Known rows, with every step that occurs:
R/B/Q/J/S: [ 37   7  34  -8 -21 -13  -2  23   5  12 -66  11  15  23 -24 -11  -1  10
 -19  33  -5  -8   0   6   2 -14 -47]
N/J/G/W: [ 19  -5  13 -36   7   9 -12  17  -4   3 -17 -16   0  18  -3 -21   2  15
  14   8  17   5 -15   2   4 -10 -10]
Q/J/N/B: [ 23  17   7 -32 -20  -3 -12   4  -4  12 -31 -19  14   0   0 -13 -12   4
  -7  13   5   3 -12  11 -34   1 -33]
W/F: [ 17  12  13   2  32  14   6   4   1 -11 -11 -17  -8  -8   3 -13  24  16
  14  -3   1  29  20   9  -8  -5  -8]
P/F: [ 12   4  17  -6  16   4  -1  11   3 -13   9 -10 -13 -15   3 -14  13  17
   0   2   0  36  18   4 -18  -2  -2]
P/F/W/G/J: [ 47  -5  28   1   9   2  -2  39  37 -25  15  -1 -21   4  16 -14  37  19
   8  -6  -5  32  19   1 -10  -5  -6]
R/W: [ 20  -6  23 -24  19   3  -7  10   1   7   0 -14   1  -3 -17 -16  17  11
  10  23   9  24 -12   9   6 -16  -4]
Q/J/N: [  4   9   4 -30  -4   1 -13  12   5   2 -40 -11  12  -8   4 -15  -4   8
  -5  12   9   5  -4  12 -26   0 -23]
P/F/W: [ 25   6  22  -3  20   7   0 -10  14 -30  29  -4 -23 -14   5 -22  26  16
   1  -2  -9  51  41   7 -30  -9   0]
P/F/W/N/B/R: [ 64  44  11  -9  10   5   4  -1 -16   2  11 -15 -22  13  -7 -19  16  11
  -1  16  -6  52  40   4 -32  -8 -36]
B/N/J/G/W/F/P: [ 28  14  14  -5  18  21   0  24  -6 -20 -20 -20 -12   2  -4 -12  15  14
   9  -2  10  33  22   7   3  -8 -36]
N/B/Q/J/G: [ 40   7  14 -15 -22  -5  -3  37   4  22 -52 -21  11  17 -15   0  -5  11
  -1   9   3  -4 -10  12 -13  -4 -52]
J/Q: [ 17  -1   6 -21  -5   3  -3  16  -4   6 -18 -16  -2   6   1 -22   5  16
   1  -1   1   4  -3   0  23  -4 -14]
B/R/W/G/J/N: [ 39   0   9 -47  -1   2 -14  65  10  40 -45 -23  13  14 -19 -20   5   3
  10  43  17  -6 -31   4  16 -10 -14]
P/F/W/G: [ 34  10  25   0  23  16  -1  17  30 -22  24   5 -22  -3   3 -19  40  19
  18  -5  -7  53  21   8 -15  -6  -4]
P/F/W/N: [ 45  25  18   2  14   6   0   0   1 -33  18  -1 -27  -1  17 -18  34  18
  -2  -5  -5  56  46   4 -22  -8 -21]
Q/J/N/B/R: [ 23  28  -5 -40 -10  -1 -10  10 -12  40 -48 -26  18   5 -20 -15 -26   1
  -4  34   8   1  -9  12 -35   0 -38]
R/B/Q: [ 42   5  27  -8 -11  -7   1  28   3  10 -21   6  -1  20 -31 -20   8  13
  -2  25  -3  19 -10   1  31 -15 -22]
Q/J/N/W/F/P: [ 31  22   7   0  16  16  -1   9   7 -20 -21 -23   0 -29   7 -11   0   1
   2 -13  -9  31  14  24 -81  -7 -28]
Q/J/N/B/R/W/F: [ 50  32   8 -28  15   1  -3  13 -15  36 -51 -32  15  -3 -30 -16 -15  -4
  -3  41   6   9  -4  26 -36 -19 -44]
N/B/Q/J: [ 51  15  25  -2 -18 -11  -5  20   3  16 -29  -3  11  17 -19  -3   2  12
   2  12  -1  11 -16  16 -10 -10 -51]
F/W/G: [ 29   8  18 -13  21  20  -4  12  30 -10  11   3 -11   9  -1 -20  41  19
  30   2  -1  37   2   7   2  -5  -6]
R/W/G/J/N/B/Q: [ 81   0  33 -29 -43  -9 -17  68  10  32 -32 -13  12  29 -16 -16  11   3
   5  22   4  -6 -56   7  25 -20 -39]
N/W/F: [ 22  13  19  -2  29  14   0   2  -4  -2  -2 -27  -3  -8   1 -10  18   6
  30  -9  -1  33   6  16 -46 -14  -7]
N/B/Q/J/G/W/F: [ 60  11  14   4   2  -7   0  39  -9  11 -59 -23  -4   6 -10 -10 -10  11
   9   7   3  -9 -10  25  -8 -22 -50]
G/W: [ 15  -5  10 -18  18  -3 -10   9  -8   2  -5 -11  -9  -6   0 -25   4  16
  18  13  11  12 -16   9  13 -15   6]
J/G/W/N/B: [ 41  15  -1 -29  -5  -1  -9  28 -29  14 -29 -31 -12  15  10 -18  -1  13
  10   7  17   0 -10   1   8  -8 -25]

Rows:
[ 30 -16   9 -21 -21 -12  -4  38   2   1 -28 -23   0  13  14 -17   2  15
  -8  -3   2 -16  -2  -6  28  -2 -17] -> G/J/Q
[ 42   1  18 -16 -10   4 -10  40  31 -23   2  -7 -15  -1  22 -24  24  11
  -1  -4  -4  25  14   1 -19  -4  -6] -> P/F/W/G/J/N
[ 39  14  21 -19 -27 -13  -7  35   6  15 -57   7  13  13 -26 -20 -12   4
 -19  30   0   2 -16   9   6 -14 -41] -> R/B/Q/J/N
[ 31  14  14  13  33  22   7   1   6 -21  13 -22 -14 -23   1  -9  22   9
  20 -17 -13  48  21  14 -57  -9  -8] -> N/W/F/P
[  7   4  15 -37  -4   7 -16  27 -12  11 -29 -20   4  24 -10 -14   3  11
  15  15  27  12 -12   2  20  -7 -30] -> B/N/J/G/W
[ 14  12  10 -37  -2  19 -18  30   7  24 -14 -18   9   5  -1 -18  12   3
  33  -3   9  19 -38   9 -32  -6  -6] -> J/N/W/G
[ 42  23  18 -27   0  21  -6   4   5 -23  -7  -8  -7  35  11 -14  34  15
   7  -4   8  32  32  -3 -12  -3 -38] -> F/W/N/J/G
[ -1  -4   1 -24   9   5  -4  29  12   4 -49 -23   7  -5   2  -3  -2  13
   2   8  14  -2  10   8 -19   5 -22] -> Q/J/G
[ 14  -8   5 -34 -21  -4 -14  28   3  -3 -27 -24   6   1  19 -18   1   8
  -9   8  11  -7  -3  -4  -3   1  -4] -> G/J/N
[ 22  27  -6 -46 -11   9  -9   2 -20  39 -25 -32  10   6 -19 -23 -16   1
   2  32   7   9  -9   3 -20  -1 -17] -> J/N/B/R
[ 28 -10  15 -14   1   2  -6  55  26   6 -20 -10   3  16   9  -6  26  19
  19   2   9   3 -17  -3  22   4  -9] -> W/G/J
[ 32   7  23   0  -4  -7  -5  29  12   6 -38   3   9   9 -15  -4   8  16
   4  10   3  13  -8  17  -1 -10 -42] -> B/Q/J
[ 42  -7  22 -12   5   6  -5  34  36 -14   1  -3  -8  18  11 -15  38  18
  20  -1   1  17   4   1   8  -3  -7] -> F/W/G/J
[ 55   7  15 -31 -28   3 -13  26  21  -1  -3 -16  -1  20  13 -23  19   7
   8   3  -2   5 -12   0  -9  -3 -17] -> F/W/G/J/N/B
[ 44  29  11 -17  -7   3  -3   8 -20   7  -8 -15  -4  19   5  -9  18  15
   8   2   7  25   0  -1   0   1 -34] -> W/N/B
[ 45  18  16 -26 -38   2 -12  13 -11  19 -20 -14   6  12 -12 -21  -1   5
  -1   9  -1  10 -24   6  -4  -9 -31] -> J/N/B/Q
[ 40  28  24 -20   1  11  -7   8  -8  -8  -7   5   4  35   4  -8  28  18
   8  -1  11  35   3  -3   2  -1 -40] -> W/N/J
[ 51  35   0 -25   8  -6  -7  16 -39  34 -23 -21  -7  21 -13 -22  -7  11
  16  30  15  14 -16   5  10 -13 -29] -> G/W/N/B/R
[ 22  15  23 -30 -22   5  -9  17 -10  12 -20  -8  11  36 -13 -14  10  12
   2   2  11  19  -7  -3  33  -2 -51] -> B/N/J/Q
[ 25  -1  -3   2  36  20   7  23   1 -26 -17 -29 -27 -30   9 -21   8  17
   8  -5  -1  18  24  10 -10  -8   0] -> J/G/W/F/P
[ 41  25  10 -29  23   4  -4  26 -19  30 -28 -16   2  14 -24 -13  13  10
  10  41  17  26  -1   6  12 -15 -28] -> B/R/W/N
[ 35  14   8 -13  13  -4  -9  21 -22  -2 -17  -7 -14   6  11 -22  12  18
  15   8  16  18 -11   5  18 -13 -15] -> G/W/N
[ 79  11  26 -18 -45   0 -13  43  22   6 -14  -4  -1  31   1 -21  21   7
   7   2  -7   6 -24   4   7 -12 -36] -> F/W/G/J/N/B/Q
[ 42   4  10 -36 -31   0 -13  47  10  15 -23 -21   8  19  11 -14   8   8
   7   5   7  -7 -31  -4   4   5 -19] -> W/G/J/N/B
[ 31   6  14 -16  25  16  -3  16  -6  -8 -25 -21  -7  11   3 -20  10  14
  17   0  11  11   2   9  -3 -15 -17] -> N/J/G/W/F
[ 66  26  24  10  -6   0   4  30   8  -6 -39  -5   0  -7 -23 -17  -4  -1
 -10   5 -19  28   5  20 -52 -23 -46] -> R/B/Q/J/N/W/F/P
[ 52  23  10 -17  -1  -8  -9  12 -31   8  -8 -13 -12  15   6 -20   7  14
  15   8  12  16 -19   6  10 -13 -25] -> G/W/N/B
[ 52  26  22 -24 -17   6  -6  19 -14  -2 -20   1   3  42   7 -16  18  19
   0  -9   6  18  -2  -5  23  -4 -52] -> W/N/J/Q
[ 40   4  10  -3  -1  11  -2  23   6 -25 -10 -35  -6 -21  20 -14   8   1
  -1 -18  -9  19  17   7 -60  -7 -10] -> G/J/N/W/F/P
[ 27  20   6  -5  15  25  -1   0  -2 -19  -1 -27  -9 -28   7 -19  11   2
   9 -15 -11  40  16  13 -68  -8  -7] -> J/N/W/F/P
[ 48  24  24 -14   3  19  -3   9   5 -33   6  -6 -17  21  16 -14  32  17
  -5 -11   2  49  49  -3 -30  -4 -39] -> P/F/W/N/J/G
[  6 -10   1 -23  16  -6 -10  33   1   5 -48 -21   0  -9   2 -14 -11  14
   8  14  18 -12 -10  14  -8  -9 -14] -> Q/J/G/W
[ 21  15  25 -24   0   4  -7  46   5  34 -19  -8   9  27 -34 -10  17   4
  31  19  12  33 -30   1  11  -9 -26] -> R/B/N/W/G
